Each row was made from one path, in order. Every step used is in the known rows, and no mark comes twice. Write each row's path.
Known rows
senar > mugukuf > vife: [ -4  82  -4  -8 -40 -14 -62 -11  -5 -49  -7 -16 -61 -53  10   4  43  42
 -14 -10 -17   7   5  38  14  -1 -11  -4   5 -19  20]
zineg > senar > mugukuf: [ 15  33 -13   2 -43  -1 -43 -20 -18 -13 -31   9 -67 -39 -18  18 -36   1
  -3 -11  12   3  20   9  28 -35   7   1 -13 -19  10]
silef > zisu > fifup > vife > mugukuf > senar > zineg > noluren: [-26  18  -6  -6  12  24  -2  15   1   7  18   0 -21  25  28   4  11  40
   7  36 -11 -30 -50  39  22  31  12   6 -40  35   1]
mugukuf > senar > zineg > noluren > vobu: [-23  -9  15 -25 -24   8  -4  34 -19  41  12  -6   3  18 -37  14 -26 -25
   2   2 -29  13 -10  46  -3  48  -4  37   8  11 -12]
vife > mugukuf > senar > zineg > noluren > vobu > kurelar: [-21   3   3 -11 -63 -10   7  23  28  -4  13  -2 -20  28 -58 -18 -17 -35
 -21  13 -31 -21  -6  48 -25  75  18  11  19  37  -2]
zisu > fifup > vife > mugukuf: [-20  46  35  -1  -8   3 -13 -20 -12 -10 -14  -5 -36  -5   9  23  42 -32
 -25  16  31 -12 -25  -5  36  25  41   8   2  17  -6]
mugukuf > senar > zineg > noluren > zoka > silef > zisu: [-38   6   2 -11  27 -24  36  17  -8 -29  57   1  14  20   6  11  -2   4
  11  22 -15   7  19 -15   5 -49 -10 -18  -2  -8 -10]
lemu > muso > kurelar: [ 33 -27 -13   2 -29  -4 -27  -6 -21  35 -25 -16   9 -21  12 -38 -45 -10
  15  -4  -2 -15  10 -10 -37  20 -15   7  15  -5  -2]
zoka > silef > zisu > fifup > vife > mugukuf: [-31  48  34  -1   5 -11  14 -18 -18 -24   3  -1 -31  13  15  24  42 -28
 -14  25  32 -16 -19 -12  39   5  38 -10   2  10 -15]
fifup > vife > mugukuf > senar > zineg: [ 20  31  14 -13  10   1 -20   0  29 -24  35   3 -37 -40  25  -6  -5   9
 -10   0   0 -16 -13  25  -5  48  -7 -18  -6  65   0]
silef > zisu > fifup: [-43  30  43 -19  18 -22  -2 -29  -3   7  -1  33  12 -19   5   4   2  16
  -2  26  14  12 -24   4  48 -38   3   0  -9  -1   0]
mugukuf > senar > zineg > noluren > zoka: [-10 -17   8 -18 -12  14 -32  46   9  -3  19 -28   8   2 -27  22  -4  -3
 -19  10 -30  17   1  -8   4  12   6  37  -5   1  16]
muso > lemu > zoka: [ 37 -28   9  19   2   7 -25  -2   0  27  11   7   9 -15 -12 -14 -21  26
  -1 -14  -9  24   4 -24 -50 -15 -18  12  20 -20  17]
zisu > fifup > vife: [-16  15  26   7 -30   0 -12 -24  -5   2 -33 -10   2  -9 -22   3  28 -18
   3  16  41 -14 -47 -11  27  -3  31  31  18  17  -5]
silef > zisu > fifup > vife > mugukuf > senar: [-32  21  27  -9  17  10  20 -22 -17   2  31 -10 -32 -11  34  12  15 -18
 -43   2 -15 -32 -16  16 -16   4  -3 -20 -14  57  -4]
vife > mugukuf > senar > zineg: [ 21  34  18 -21  17   0 -22   3  30 -27  37  11 -36 -50  32  -6 -14  14
 -16  -4  -7  -2 -10  28  -5  47 -14 -24 -12  57   3]
noluren > vobu > kurelar > muso > lemu > zoka > silef > zisu: [-23  -9   3  -1  20 -35  51  -7   1  -5  35  17  23  43 -17 -14 -19  -1
  22  13 -14  -3  36 -14 -23 -51 -18 -23  26 -16 -10]
fifup > zisu > silef > zoka > lemu > muso > kurelar > vobu: [ 47 -44 -13  10  27  -4  17 -28  24  22 -52  18  36  24  13 -14   7  -4
  24 -39  15 -27  17   6   9  25  -7 -10 -12 -23 -11]
fifup > zisu: [  9  13  37 -23 -14 -10  -8 -48 -15 -15  -8   6  -6 -32 -14  10  25 -31
  14 -25  19   5 -29  -6  -2   6  53  17  23  17 -18]
mugukuf > senar > zineg > noluren > zoka > lemu: [ -1  -6 -11   0  -8  21  26  65  -3  12 -15 -25   7  34 -16  23   1   5
 -33 -19 -28  14   3  15  22 -19  -6 -16 -21  -8  24]
muso > kurelar: [ 33  -5  19   7 -32 -15 -15 -11   5  11 -20 -13   7 -36   2 -20 -33 -28
   1  -9  -8  -8  -7 -21 -10  16  -2  10  13 -21   2]
zisu > silef: [-21  13 -17  -2  -4 -10 -31 -26  19 -41  -7  33  11 -52  -2  28  41   9
   9   3  41  43 -38 -34  22  -3 -21  23  -4 -19 -19]
mugukuf > senar: [ -7  -1  12 -12   2  18   2 -10  -8   0  17  -9 -12 -44  25  -7 -12 -15
 -41 -26 -26   1 -14  13 -46  -3 -23  -5  -6  35   6]
fifup > vife > mugukuf > senar: [-15  17  15  -3   3  20  10 -14 -16  -4  22 -21 -38 -22  33   9  16 -32
 -48 -13 -14 -25 -13  12 -33  19   0 -10  -7  53  -2]
fifup > vife > mugukuf > senar > zineg > noluren: [ -8  14 -16   0  -1  35 -13  22   1   1   9 -11 -29  15  27   2  10  27
   2  21 -11 -23 -47  34   3  48  16  16 -31  31   3]
muso > lemu: [ 10  -7  32  40 -26  14 -19 -10   3  40 -26  30  -1 -45   9   4  -8  -3
 -22  -5 -32  -6  -6 -13   0 -22   3   1  21 -24  21]
zisu > fifup > vife > mugukuf > senar > zineg > noluren: [-13  17  -4  -6   2  33 -11  21   2   2   2  -7 -24  17  26   3  10  35
   0  27 -10 -25 -62  36  17  48  16  12 -37  33   6]
zoka > silef > zisu > fifup > vife > mugukuf > senar > zineg: [  5  36  24 -19  25 -15  10   0  24 -37  44  12 -28 -20  30  -3  -4  21
  -2  14   3 -21 -22  21  11  27 -10 -40 -11  60  -5]
silef > zoka > lemu > muso > kurelar: [ 33 -31 -31  15 -19  -3   5  14 -18  43 -24 -23  20   6  -1 -31 -37  -3
  16  -7  -2 -14  33  -2 -16   8 -12 -17   6  -7   0]
noluren > zineg > senar: [ 14 -49  16   4 -16  33  -3   9 -53 -12  -7  24  -8   1 -18  33 -20 -33
  11 -58  -5  18   8   7   2 -26   2  26   1 -40   8]
senar > mugukuf: [ 10  57 -10   2 -32 -14 -60 -25   7 -14 -29  -2 -58 -61 -13  16 -15   3
 -18   9  15  15   6   0  31 -11   8  16   1 -17  16]
zoka > silef > zisu > fifup > vife > mugukuf > senar: [-30  22  26  -9  18   4  38 -15 -21 -17  31 -12 -28   0  37  12  17 -20
 -41   1 -12 -30 -21   7 -17  -1  -3 -32 -12  47  -7]

Write each row's path
[ 35 -25 -24  10 -26   1  -1  13 -26  42 -40 -18  11   2  11 -35 -43  -3
   6 -16  -7 -18  12   1 -26   6 -20 -15   6 -11   2] => zoka > lemu > muso > kurelar
[-17  -2  -7   6  27 -29  45 -13   9 -19  31  17  18  32   2 -21 -12  14
  21  15  -7  -6  27 -21 -24 -60 -16 -29  17 -17  -3] => vobu > kurelar > muso > lemu > zoka > silef > zisu
[ -8 -10   7 -15 -17   9 -42  46  12  -4   9 -24  10   3 -36  24   0  -4
  -9  15 -18  27   3 -15  20  11  17  46   1 -15  14] => senar > zineg > noluren > zoka
[ -5   6 -30  15  12  -7  44   5  14 -11  -5   4  26  12 -32  32  45   4
  13 -13  30  31  18  -6  55 -25  13 -29 -14 -11 -12] => fifup > zisu > silef > zoka > lemu
[-10 -21 -70  10   8  16   1  19 -27  28 -15  -1  20  13  -5  -7  10  23
  18   1  31  26  41  12   0 -16 -16 -15  -4   4 -10] => zisu > silef > zoka > lemu > muso
[-22   0 -31  13  16 -18 -12 -20  38 -28  36  10  35 -35 -39  28  47   3
  30  25  44  50  31 -36  46  -1   8  17  -3 -11 -23] => zisu > silef > zoka
[-33  39  39  -5   2 -14  10  -7 -16 -24   8 -10 -24  18   0  33  43 -36
 -21  26  25 -11  -6 -22  40   1  39  -4   8   6 -10] => noluren > zoka > silef > zisu > fifup > vife > mugukuf
[ 13 -19  17  30 -20  16  -1 -23  42  35 -57  26   4  -8   3 -19 -17  -3
 -24   0 -48 -42   4  -4 -10 -13   1  -8  23  -2  32] => vobu > kurelar > muso > lemu
[ 39 -36  -3  12   5  10 -13 -10  29  23 -11   4  13  10 -15 -31 -28  26
  -3 -10 -20  -1  12 -18 -57  -8 -20   5  21  -4  26] => vobu > kurelar > muso > lemu > zoka
[ -4   7 -17  -6   0  33 -18  26   5   2   7  -3 -14   1  26  -6  -6  36
   4  15 -20  -5 -47  35  -2  36   2  18 -32  19   9] => mugukuf > senar > zineg > noluren
[-10  -8   9  -7 -18  -3  22  47 -19 -52  -6 -28  19  28 -17  21   9 -27
 -10   3  -4  33 -13 -47   2 -18  17  11  14 -55   3] => zineg > noluren > zoka > silef
[ 25  -3  -1  -8   6 -15  23  18 -16 -59  10 -13  13  12  -3 -14  -7  -2
   9 -16  27  46 -13 -43 -40 -16  -8  -9  21 -43  -4] => lemu > zoka > silef
[ -4 -18 -62   8   5  19   3  24 -34  40 -16  -9  14  16  -5 -17  -4  14
  12  -3  21  21  52  22  -8 -17  -6 -15   0   7  -3] => silef > zoka > lemu > muso
[-12  -7  12 -21  -6  15 -31  46   6  -5  23 -29  -4   7 -18  29   3  -7
 -27  12 -30  14   4  -7  10  23  11  29  -9   4  15] => vife > mugukuf > senar > zineg > noluren > zoka
[-16  -1 -20   3  17 -24  -2 -39  31 -32  38  10  34 -28 -46  34  57  -3
  41  16  47  38  21 -35  45   6  30  14   2   4 -32] => fifup > zisu > silef > zoka
[ 48 -42 -11  17  24   5  12 -10  21  37 -54   9  30  24  20 -28 -13 -10
  10 -38   3 -22  36  16   2  19 -13  -8 -10 -31   4] => silef > zoka > lemu > muso > kurelar > vobu
[ 49 -23  28   9  12  -2  -4 -27  33  14 -56  18  18  -7  26 -22 -12 -27
  -4 -42  -2 -20   1   4   2  24  -8  12  -5 -40   7] => muso > kurelar > vobu
[-37  25   5  -1  21 -30  34 -11 -16 -30  35  19   9  -2  15   2   4  -9
  19  13  12  19  17 -18   8 -64  -3 -18  11 -25 -17] => zoka > silef > zisu
[-22  12  -3  -6  33 -32  33  -8 -17 -30  51  12  15  14   6  -7  -2   9
  27  10  16  28  23 -24 -16 -62 -14 -15  10 -26 -15] => lemu > zoka > silef > zisu
[ 32 -33 -33   8 -15 -12  10  -5 -13  27 -22 -14  26   7  -7 -17 -16   2
  31  -9  10 -18  14 -11  -8  14  -7 -18   3  -1 -16] => fifup > zisu > silef > zoka > lemu > muso > kurelar
[ -6 -22 -62   3   8  12   7   5 -30  25 -14   0  20  17 -11  -4  16  19
  25  -5  32  17  32  12  -1 -12  -2 -18  -1  15 -17] => fifup > zisu > silef > zoka > lemu > muso
[-48   9   3  -4  17 -25  33  13 -20 -25  40   1  19  24  -3  17   7  -8
  12  22  -4  19  23 -27  13 -63   4  -2   6 -35 -11] => zineg > noluren > zoka > silef > zisu
[ 36 -41  -4   5   2   9 -11  10  27  37  -4   3  14  34 -29 -26 -38  33
  12  -1 -30  -7   7   3 -49  18 -21  13  18   2  21] => senar > zineg > noluren > vobu > kurelar > muso > lemu > zoka
[-16  -1   0   3  43 -23  41 -13  -7  -9  30  18  20  25  16  -9  -9  16
  23  10  -4   6  28 -25 -16 -71 -21 -25  11 -25  -5] => kurelar > muso > lemu > zoka > silef > zisu
[ 32 -42   5   6  -1   3  -7  -3  20  37  -7   3  17  20 -35 -24 -36  11
  -2 -13 -26   1  21 -10 -58   0 -23  12  31  -5  19] => noluren > vobu > kurelar > muso > lemu > zoka
[ 43 -43 -21  16  27   0  10 -16  28  25 -53  18  36  20  19 -18   0   0
  16 -33  12 -18  25   6   9  21 -23  -7 -17 -33  -4] => zisu > silef > zoka > lemu > muso > kurelar > vobu
[ -7  17 -13  -8   6  34 -17  27   3  -1  11  -3 -27   5  34   1   1  31
  -6  17 -21  -9 -43  37   4  47   8  11 -36  22   7] => vife > mugukuf > senar > zineg > noluren
[ 42 -50  -7   9  13  16   4  10   7  42 -68   0  28  42  21 -19 -17  -8
  -2 -37 -14 -28  16  15  -4  20 -15   7 -17 -41  12] => zineg > noluren > zoka > lemu > muso > kurelar > vobu
[-22   9  16   6  -4 -19  17 -22 -12  -9   2  -8  11  21 -22  -2  23   0
  23  24  44 -13 -33 -21  14 -30  17  11  17  10 -13] => lemu > zoka > silef > zisu > fifup > vife
